Known rows, with every way that one mark hangs from another
q_939(q_371 q_510(q_767)): 1 19 3 -16 9 -10 -6 1 19 -5 -12 12 -2 -4 -4 7 -5 -5 -5
q_510(q_939): 17 -13 7 -1 7 -8 13 -6 -5 -1 19 -11 -1 -4 -7 -1 5 3 -6
q_371(q_767): 1 12 4 -10 15 -12 -5 -1 -7 -13 10 0 3 16 -9 18 7 12 1
q_768(q_510(q_767(q_371)) q_852(q_306)): -5 8 -8 -10 -8 -1 -12 22 7 -1 -10 3 17 -16 12 5 20 -6 3
q_510(q_939(q_371(q_767))): -7 -6 9 -7 18 6 -5 -3 4 -4 8 -1 -9 1 -14 12 2 14 -6
q_768(q_510(q_767(q_371(q_939))) q_852(q_306)): -4 3 -6 -11 0 9 -8 17 3 -1 -22 1 25 -18 5 5 16 -6 2
q_939(q_510(q_767(q_371))): -1 15 5 -18 -10 -20 -10 8 21 -4 -12 1 4 11 5 9 8 -6 -1
q_767(q_371 q_510(q_939)): 3 -24 11 -16 -7 -8 -1 -15 4 -3 17 -16 14 5 1 -2 18 13 5
q_768(q_510(q_767(q_371) q_939) q_852(q_306)): -2 -13 -3 -1 -12 5 -7 20 12 8 -9 -6 9 -24 10 1 25 -12 -1
q_306(q_852(q_768(q_510(q_767(q_371))))): -12 12 -4 11 -16 -3 -8 2 0 0 -2 6 -18 32 10 -6 -16 12 8
q_768(q_852): 13 6 -2 -12 12 -15 9 8 -6 -9 18 4 17 -12 -2 8 10 3 -3
q_306(q_852(q_768(q_510(q_939)))): 0 -12 -2 26 -6 4 11 -15 -13 10 26 -4 -14 17 -2 -8 -14 -4 -1
q_768(q_510(q_767) q_852(q_306)): 7 9 -10 -2 4 -4 -3 14 -2 -3 -7 5 16 -24 5 6 16 -12 2
q_306(q_852(q_768(q_510(q_767(q_371) q_939)))): -9 -9 1 19 -20 3 -3 0 4 9 -1 -3 -26 24 7 -10 -11 6 3
q_510(q_767 q_939): 18 -9 6 0 5 -11 9 2 2 -5 -5 -8 -15 -4 -5 -2 4 5 -4
q_306(q_852(q_768(q_510(q_767)))): -1 13 -7 19 -4 -6 2 -7 -10 -2 2 8 -20 25 3 -5 -20 5 6
q_852(q_306 q_768(q_510(q_767(q_371(q_939))))): -12 4 -2 5 -3 9 -5 5 -1 -5 -28 2 4 6 2 -6 -9 6 7
q_939(q_371 q_510): -2 14 3 -17 11 -7 -2 -7 12 -1 12 10 12 -3 -6 8 -4 -7 -8
q_768(q_510(q_767 q_939)): 13 -8 1 1 -7 4 4 -2 -5 7 -1 -11 -13 -7 2 0 7 -10 -1
q_768(q_510(q_767 q_939(q_371)) q_852): 2 -6 -3 -8 1 14 0 12 4 10 -5 2 -7 -31 2 2 9 -7 -6

Rows
4 6 6 -17 5 -5 -1 6 4 -12 -21 -3 2 8 -1 0 -2 17 2 -> q_510(q_767(q_371(q_939)))
8 -16 -5 6 2 5 6 4 -5 10 18 -6 22 -30 0 3 22 -20 -5 -> q_768(q_510(q_939) q_852(q_306))
-7 -9 4 7 -21 6 -2 6 4 7 -11 -7 -23 8 7 -7 -2 3 3 -> q_852(q_768(q_510(q_767(q_371) q_939)))
-8 -5 -2 21 0 12 3 -7 1 7 -1 7 -32 9 -2 -12 -25 8 -1 -> q_306(q_852(q_768(q_510(q_767 q_939(q_371)))))
-3 5 -6 14 4 0 4 -6 -13 -3 11 4 10 1 -1 -4 -8 -2 3 -> q_852(q_306 q_768(q_510))
2 12 -4 6 -5 -3 3 -1 -11 -4 -8 5 -16 9 3 -1 -12 2 6 -> q_852(q_768(q_510(q_767)))
0 -16 -1 22 -1 6 9 -8 -9 5 12 -5 1 -6 -4 -8 -3 -8 -1 -> q_852(q_306 q_768(q_510(q_939)))
-8 -9 -1 17 4 15 1 1 5 2 -16 6 -17 -15 -3 -11 -13 2 -2 -> q_852(q_306 q_768(q_510(q_767 q_939(q_371))))
11 13 6 -11 9 -13 3 -6 7 -6 -20 2 10 1 -9 9 0 -15 -3 -> q_371(q_939(q_510(q_767)))
-1 9 -6 14 1 -3 1 1 -7 -7 -12 7 -5 1 1 -5 -8 0 6 -> q_852(q_306 q_768(q_510(q_767)))
0 -8 7 -26 5 -4 -2 -19 -5 -12 3 -9 30 10 -2 1 9 18 8 -> q_767(q_371(q_939) q_510)
-3 -14 -5 0 10 18 2 6 2 10 14 2 18 -37 -2 0 13 -12 -8 -> q_768(q_510(q_939(q_371)) q_852(q_306))
-1 8 0 -17 -6 11 -6 3 -4 0 -18 -7 3 6 5 2 2 3 4 -> q_768(q_510(q_767(q_371(q_939))))
-3 9 -6 18 -1 -2 5 -14 -17 2 26 6 -5 25 1 -5 -19 3 4 -> q_306(q_852(q_768(q_510)))
-10 -9 -1 20 2 15 6 -15 -6 11 22 5 -18 10 -4 -11 -24 5 -3 -> q_306(q_852(q_768(q_510(q_939(q_371)))))
-3 6 8 -20 0 -7 -3 -5 10 0 1 -4 25 9 -3 9 5 -9 -4 -> q_767(q_371(q_939(q_510)))
